Each row comes from the steps of one walk. Every step used is in the known rows, and no mark comes twice. Write the walk behind each row, first mark first.
Known rows
W -> V: [-63  -4   6 -17 -32  52 -17  -1   3 -23  46 -23   6 -25 -13 -16   1  -1
   5 -41]
R -> Q: [ -1 -38   7  -6 -25  42  10   4  -2 -19   3  16 -11 -26 -12 -17   9  -3
  35  -6]
N -> M -> V -> W: [ -5  15   3 -28  -8 -34   2 -22 -12 -27  62 -58 -15  -5  15  -5   5 -16
  27 -24]
N -> M: [-19  -4  10  -9 -39   0 -15 -10 -20  -3  17 -20 -13  -6  -7 -13  -4 -18
 -14   1]
Q -> N: [-52 -21  10 -27 -36  41  27  27  -9 -10 -32  14   4 -22 -17 -22  -5 -10
  -5 -34]
N -> Q: [-20   2   6 -17 -34  30 -17  23 -16   3 -17  -1  -6 -21 -38 -14  -7 -26
  31   4]
M -> R -> Q -> N: [ 37 -52  33 -28 -14  57  33  19   5  -1 -23  36 -24 -19 -13 -21  12 -14
  84 -28]
N -> M -> R -> Q -> V: [ 58 -25  36 -15  -8  19   0 -26  -5   8 -16   0 -53  -6  -3 -16  19 -20
 105 -17]
W -> V -> M -> R -> Q -> N: [-50 -14  19 -21 -10  32  20  30  19 -23  43  10  -2 -19   9 -23  19   9
  64 -25]
N -> Q -> R: [ -9  15  29 -37 -25  17 -17  30 -12  14 -22  19 -25 -24 -40 -23   0 -30
  63   3]
M -> V: [ 28 -14   3 -32 -22  32  27 -15  -3 -17  20 -35  -7 -18  12 -11  -2 -17
  21 -43]
W -> V -> M -> N -> Q -> R: [-101   21    4  -47  -15   -3   15   40   15  -16   68  -13    8  -18
  -17  -22    3  -12   42  -17]
W -> V -> M -> R: [-26  10  27 -25 -13  34  -6  11   8 -23  76 -26   9 -11  22 -18   5  -2
  10 -22]
W -> V -> M -> R -> Q: [-10 -11  21 -13  -5  34  -1   9  17 -26  76  -7  -5 -16  17 -18  19   7
  59 -10]
V -> M -> R -> Q -> N: [  0 -26  28 -23  -9  22  45  37   5 -15   0  29  -7 -13  14 -24  13  -2
  46  -3]
R -> M -> N: [ -9 -37  -9 -21 -25  44  63  14   9 -29  29  -5   7 -16  -2 -16  -1  -3
 -35 -30]
R -> M: [ -2  -6   3  -4 -32  43  18  15  -5 -21   4   2  -7 -21  -1 -20   1   3
 -30  -5]
V -> M -> N -> Q -> R: [-47   7  12 -49 -14 -15  40  47   1  -7  24   5   5 -13 -13 -22  -2 -23
  21   6]

Write each row's walk
[  4  26  18 -23 -25  17  -3  37  -6   9 -19  24 -33 -25 -33 -26   7 -15
  47  17]  N -> Q -> R -> M
[ 25  -1   0 -23 -28  -9   4 -33 -11  -5  35 -51 -21  -4  13  -8   0 -21
  19 -23]  N -> M -> V
[ 17  43  10 -42   5 -17  14  25   3 -15  27 -16 -35 -24  -9 -19  14 -11
  92  -7]  N -> Q -> R -> M -> V -> W
[-28  -9  -6 -25  -7 -33  29  -3   0 -26  29 -22 -27 -13   4 -11  19  -4
  81 -26]  R -> Q -> N -> M -> V -> W
[  3 -25  15 -40 -17  33  64  21  11 -17  24  14 -13 -19  -6 -25   4  -6
  -2 -30]  Q -> R -> M -> N
[ -2 -27  -8 -19 -27 -11  32 -14   1  -5   0 -15 -33 -12   2 -14  15 -10
  73 -26]  R -> Q -> N -> M -> V
[ 73 -47  36 -19  -9  58  12  -3   2  -5  11  18 -26 -19  -4 -15  13 -17
  76 -13]  M -> R -> Q
[ 71 -35  34 -11 -16  16 -10 -18  -7   7  25   2 -39  -5  -4 -12  14 -22
  72   8]  N -> M -> R -> Q
[-43 -27   3  -5 -37   1  12  10  -8  -3 -18  16 -25 -14 -19 -19   9  -6
  38  -1]  R -> Q -> N -> M
[-34 -19   0 -38 -20  34  37  14  -1  -3 -36  -9  -6 -19 -35 -15  -4 -30
  61 -44]  M -> N -> Q -> V
[-53  28  13 -27  -8   6  -8  25 -14 -16 -30 -10 -12 -25 -33 -16   2 -17
  74 -20]  N -> Q -> V -> W
[-53  -6   8 -17 -44   1   5  13 -17   2 -16  -2 -10  -7 -15 -19  -4 -15
 -10 -14]  Q -> N -> M
[-104    7  -19  -28  -25    7   15   32   13  -27   72  -31   27  -16
  -12  -13   -2   -7   10  -17]  W -> V -> M -> N -> Q
[-12 -31  11 -10 -17  44  21  -4   0 -18 -38  14 -26 -27 -12 -21  12  -2
  69 -31]  R -> Q -> V
[ 56 -13  39 -24 -23  16 -15 -16 -16  11  25 -18 -27   2  -2 -11   0 -31
  25  -5]  N -> M -> R
[ 13  12  -5 -23  -2   8  36   2   4 -44  50 -37  -9 -21  22 -12   9   6
  14 -29]  R -> M -> V -> W
[-93  20  -1 -11 -28  19  -6  18   4 -37  70 -28  23 -19  14 -19   1  12
 -31 -16]  W -> V -> M
[ 11  26  33 -30  -7  13   4  27 -10   4 -28  -6 -17  -9   0 -20   3 -25
  68   0]  N -> Q -> V -> M -> R
[ 24  -2  36 -28 -11  23  18  18  -7 -14  33  -8   4  -5  25 -18  -2 -14
 -10   0]  V -> M -> R
[-23 -30  -3 -35 -28  32  27  21  -2  -5   6  -7   6 -17 -37 -10  -8 -31
  26 -19]  M -> N -> Q
[-45  -4   4  -5 -13   9  33  14   0 -32 -16   7  -9 -22  16 -25  13  10
  31  -6]  R -> Q -> V -> M
